Every row comes from one small tree of marks. The marks that hang from a mark follow it in brackets, in alphabetical order. Every link used is in the known rows. Which tree was each row made from?
In the rows, 128 means zero.
Known rows
J{S{C{H} G T}}: [171 136 107 115  83 173  84 202 142 131 100 156 144 103  79  81 122 110
 127 105 105 180]
T{S{C J{G}}}: [164 173 129  94 127 145  89 193 149 130  78 152 121 133  84  84 123 100
 121  95 107 163]
T{S{C{G} J}}: [163 171 140 101 121 157  98 204 156 140  93 153 110 129  94  89 121  86
 114  90 102 155]
J{G{C{H}} S{T}}: [188 163  99 109  96 130  95 214 137 139  97 177 115 119  81 102 114 128
 111 108 108 174]
H{S{C J T}}: [184 161 130 124 117 174  68 189 135 122  94 136 131 127 108  88 112 106
 107 111 108 153]
S{C T}: [162 146 120 121 114 179  73 184 148 129 122 134 139 119  84  87 126 127
 121 119 113 173]
C{H S{G{J}}}: [151 136 123 143 100 163 113 203 145 134  91 150 110 133 109 130 133 103
  93 118 101 155]
C{S}: [138 156 133 115 126 169 116 189 153 114  90 141 107 124 121 106 134 123
  94 145  96 152]
H{T{S}}: [181 160 144 103 126 150 103 188 164 118 131 156 118 148  81 112 136 123
  95 153 114 147]
S{C{H} J{G} T}: [180 132 109 125 114 164  76 190 132 135  95 153 145 125  70  99 124 115
 133  87 107 182]
C{H T{S{G{J}}}}: [195 139 119 121 104 146 110 212 148 138 123 163 119 134  83 136 132 101
  80 115 123 164]
S{G}: [151 149 132 129  99 159  97 163 139 121 106 146 157 147  99  93 142 127
 102 148 106 158]
C{G}: [161 160 146 121 110 151 116 172 149 139 106 158 128 137 108 110 138 122
  92 135  99 155]
J{G{C S}}: [157 196 133 112  98 115 104 199 133 141  90 157 107 152 101  97 110 132
  92 127 115 161]
J{S{G}}: [155 160 126 102  98 152  98 181 144 124  88 154 137 128  97  77 132 122
 108 144 102 159]
S{G{C}}: [152 162 125 135  91 144  84 188 133 133 113 152 135 150 104  99 132 129
 105 134 108 160]
G{C J{S}}: [161 191 116 113 119 124  73 223 150 163 103 148  62 145  97 109 113 125
 107 120 114 152]
H{S}: [167 173 145 128 111 153 102 166 141 118  88 149 122 138 127 112 125 128
  81 157 107 141]
H{S{J{G} T}}: [200 164 129 118 119 152  88 173 130 116  86 152 149 145 105  93 118 108
  88 123 108 145]
T{S{C G}}: [154 164 132 110  97 161  94 189 152 124 100 149 139 127  92  82 129 100
 113 112 111 162]
G{C}: [147 173 124 130 112 141  85 195 141 138 116 148 100 146 106 113 126 144
 106 141 110 158]

Write each row's tree
[166 129 138 128 116 167 122 203 156 118 109 159 103 122 101 141 140 126
  95 145  97 160]	C{H{T} S}
[150 202 129 129 108 123  80 223 143 164 113 136  61 171 100 112  98 121
  91 126 126 145]	G{C J S}
[199 144 135 110 106 147 139 212 154 138 121 181 114 113  96 141 132 102
  73 112 109 166]	C{G H T{S}}
[207 152 136 150  96 152 108 197 142 154 110 166 112 137 108 143 115  94
  71 107 110 142]	C{G{J} H{S{T}}}
[164 160 115  96 112 170  77 200 153 131 103 144 121 103  84  72 119 122
 125 117 108 173]	J{S{C T}}
[175 155 127 140 117 138  93 241 154 155 122 155  58 142  98 157 123 119
  94 112 108 154]	G{C{H{T} S} J}
[172 150 113 104  98 165  90 186 143 118 109 152 153 126  86  69 126 114
 108 136 107 159]	J{S{G T}}
[173 146 132 112 126 181 113 207 149 125 103 149 124 124 111  95 125  87
  91 102  90 148]	C{G S{J T}}
[182 169 127 100 118 130 114 218 139 131  94 163 109 112 112 118 133 128
  80 107 104 176]	J{G{C{S T}}}
[180 156 130 111 117 142  79 214 160 160 105 152  81 124  73 122 126 121
 121 111 112 169]	G{J{S{C{H{T}}}}}
[157 176 126 103 123 145  75 203 159 158  89 138  83 125  89  95 121 118
 119 112 112 163]	G{J{S{C}}}
[194 160 125 137 100 136 100 218 131 137 113 166  94 122 120 150 119 136
  76 129 113 165]	G{C{H{S} T}}
[182 164 134 127 105 172  79 183 141 123 102 140 135 116 111  95 116 117
  96 122 112 156]	H{S{C T}}
[185 153 146 108 108 151 103 184 156 115 130 159 144 150  79 103 141 111
  94 145 113 149]	H{T{S{G}}}
[178 132 125 136  94 175  99 196 146 146 120 158 136 108  85 114 126 111
 114  94 104 178]	S{C{G H} T}
[170 148 131 104 107 154  92 205 156 139  98 160 102 106  80 109 129 131
 128 125 103 177]	J{S{C{H{T}}}}
[171 146 134 150  83 156 109 170 130 121  87 162 141 137 119 127 129 120
  86 145 104 151]	C{H{S{G}}}
[182 189 133  99 103 113 108 213 131 141 102 161 109 138  98 107 114 133
  78 120 121 173]	J{G{C{T} S}}
[189 134 118 148  92 170  90 181 124 116  99 156 153 145 104 112 120 103
  95 127 106 148]	C{H{S{G J T}}}
[172 148 135 144 106 143 113 191 149 164 109 163 101 144  95 145 131 112
  91 115 105 154]	C{G{J} H}
[184 157 126  92 139 153 100 204 150 120 115 149 114 135  92 106 130 110
  89 130 115 157]	C{T{S{J}}}
